(in the rows, 128 means zero)
Known rows, with every way that one mark hangs from another:
Z_434{Z_286 Z_449{Z_565 Z_664}}: [165 143 177 128 140 140 159 147  83 125 136 102 173 135 122 100 117 145
 134 123 142 116]
Z_434{Z_286{Z_449} Z_664}: [131 148 170 111 116 163 140 107  85 114 181 120 128 115 127  98 145 126
 118 107 155 144]
Z_286{Z_449{Z_664 Z_782{Z_434}}}: [105 125 167 157 102  86 123  96 105 125 158 130 184 157 140  92 129  79
 114  81 123 106]
Z_286{Z_449}: [134 175 178 127 127 108 133  92 123 119 177 139 140 125 105 109 168  95
 116  97 152 110]
Z_434{Z_449 Z_664}: [121 156 177  84 113 166 169 137  99  88 145 115  85 148 126 119 122 108
 122 151 154 113]
Z_449{Z_286 Z_664}: [157 171 141 127 133  84 117 145 135 112 146 155 148 190 120 140 150  87
 102  99 113  90]
Z_782{Z_434}: [102 159 165 124 131  76 144  94 105  81 155 162 125 143 115 120 133 103
 111 133 137 113]
Z_782{Z_434{Z_286{Z_449{Z_565}} Z_664}}: [108 151 164 126  98 138 175 100  64 116 157 135 148 123 115  99 104 141
 129 152 150 157]
Z_449{Z_286 Z_565 Z_664 Z_782{Z_434}}: [116 156 138 157 116  67 136 147  90 120 122 146 194 222 105 133 118 105
 118 120  95 112]
Z_434{Z_286 Z_449{Z_565 Z_782} Z_664}: [117 140 181 107 125 193 178 158  42 101 130  82 157 166 102 101 120 160
 138 150 135 154]
Z_286{Z_449{Z_565}}: [145 193 179 134 130 111 148  99 113 138 165 132 169 129  92 116 164 116
 127 114 153 118]
Z_565{Z_434}: [115 158 163  93 171 101 131 100 102  97 156 159 139 145 150 142 149  81
 103 139 122  99]
Z_565{Z_434{Z_664} Z_449{Z_286 Z_782}}: [ 57 156 110 109 132 123 118 137  69 110 146 171 133 230 143 174 154  64
 105 156  96 127]
Z_782{Z_434{Z_449{Z_286}}}: [ 87 150 131 128 103 106 181 150  99  80 144 157 108 182 102 126 122 112
 126 156 154 114]
Z_565{Z_449{Z_286 Z_782}}: [ 90 177 129 149 139  80 101 137  99 118 152 161 149 222  87 153 187  94
 116 118 114 123]
Z_449{Z_286 Z_565 Z_664}: [168 190 146 140 134  78 132 151 125 131 132 146 171 196 103 141 141 102
 111 117 105 103]
Z_565{Z_449{Z_782{Z_664}}}: [ 89 160 176 111 154  77  94  96 106 117 167 173 164 170 139 133 186  95
 116 131 144 146]
Z_565{Z_449{Z_782}}: [ 97 170 160 140 149  87  97 109  97 118 157 144 152 181 100 133 181  95
 120 110 120 114]
Z_565{Z_449{Z_286 Z_664}}: [131 184 122 145 135  68  91 137 128 138 152 177 140 198 118 149 162  80
 107 115 109  93]

Rows:
[119 148 170 148 131  69 131 116  89 113 127 131 197 182 121 116 112 104
 118 114  97 109]	Z_449{Z_565 Z_664 Z_782{Z_434}}
[128 150 167 129 143 111 128 100  89 155 147 121 225 166 154 123 143  72
 116 110 106 102]	Z_286{Z_449{Z_565{Z_434} Z_664 Z_782}}
[108 161 157 108 143  90 125 132 109  90 153 166 170 205 123 136 181 109
 114 123 143 144]	Z_449{Z_286 Z_782{Z_664}}
[ 84  97 161  83 141 197 168 138  35  80 139 101 137 161 159 113 120 120
 124 158 134 142]	Z_565{Z_434{Z_286 Z_449{Z_782} Z_664}}
[168 180 179 144 123  97 129 107 130 158 156 126 186 136 118 106 142 101
 122  95 128 105]	Z_286{Z_449{Z_565 Z_664}}
[153 171 178 140 143 128 152 103  85 133 167 123 186 115  93 103 164 148
 137 108 155 141]	Z_434{Z_286{Z_449{Z_565}}}
[106 160 162 110 126 126 171 158  91 110 135 142 176 206 105 133 156 134
 137 153 158 152]	Z_434{Z_449{Z_286 Z_565 Z_782{Z_664}}}
[127 133 170  91 123 187 171 144  70  80 149 105  99 131 125 105 118 140
 127 146 159 135]	Z_434{Z_286 Z_449 Z_664}
[ 87 167 134 113  82 141 202 164  79  91 125 142 104 189  99 138  85 119
 126 192 141 131]	Z_782{Z_434{Z_449{Z_286 Z_565} Z_664}}
[ 98 137 162  65 132 171 172 126  80  88 140 128  97 150 168 135 109  82
 112 173 138 110]	Z_565{Z_434{Z_449 Z_664}}
[176 156 171 147 133 116 133 107  97 154 158 118 202 125 114  92 146 132
 129  90 135 124]	Z_434{Z_286{Z_449{Z_565 Z_664}}}
[ 96 150 183  98 150 111 148  79  85 131 161 154 216 148 160 123 165  96
 130 144 152 148]	Z_286{Z_449{Z_565{Z_434} Z_782{Z_664}}}
[113 149 194 107 133 107 130  85 110 117 178 147 180 146 137 103 182  99
 125 100 167 147]	Z_286{Z_449{Z_782{Z_664}}}
[101 138 169 143 147  99 155 115  52  91 139 126 196 161  93 103 132 156
 132 132 123 150]	Z_449{Z_565 Z_782{Z_434{Z_286}}}
[153 165 181 138 148  89 118 127 100 129 127 112 202 181 110 117 143 107
 115  97  98 105]	Z_449{Z_565 Z_664 Z_782}
[ 70 131 140 100 157 147 111 113  39 108 154 145 153 174 160 138 146  95
 109 152 109 148]	Z_565{Z_434{Z_286 Z_664} Z_449{Z_782}}
[ 93 158 168 102  96 147 201 134  75  94 129 128 107 153 119 118  84 124
 125 184 144 128]	Z_782{Z_434{Z_449{Z_565} Z_664}}
[116 166 126 156 134  75  84 141 109 139 147 156 169 226 114 146 171  80
 114  99  98 103]	Z_565{Z_449{Z_286 Z_664 Z_782}}
[117 136 134 122 174  97  95 100  83 132 156 165 166 145 174 135 145  85
 107 125 111 111]	Z_565{Z_434{Z_286} Z_449{Z_664}}
[142 165 163 122 139 107 137  92 108 154 150 141 196 140 158 128 131  70
 118 122 118  97]	Z_286{Z_449{Z_565{Z_434} Z_664}}
[155 125 173 119 140 147 145 140  94 110 146 109 146 130 141  93 127 132
 124 110 147 107]	Z_434{Z_286 Z_449{Z_664}}
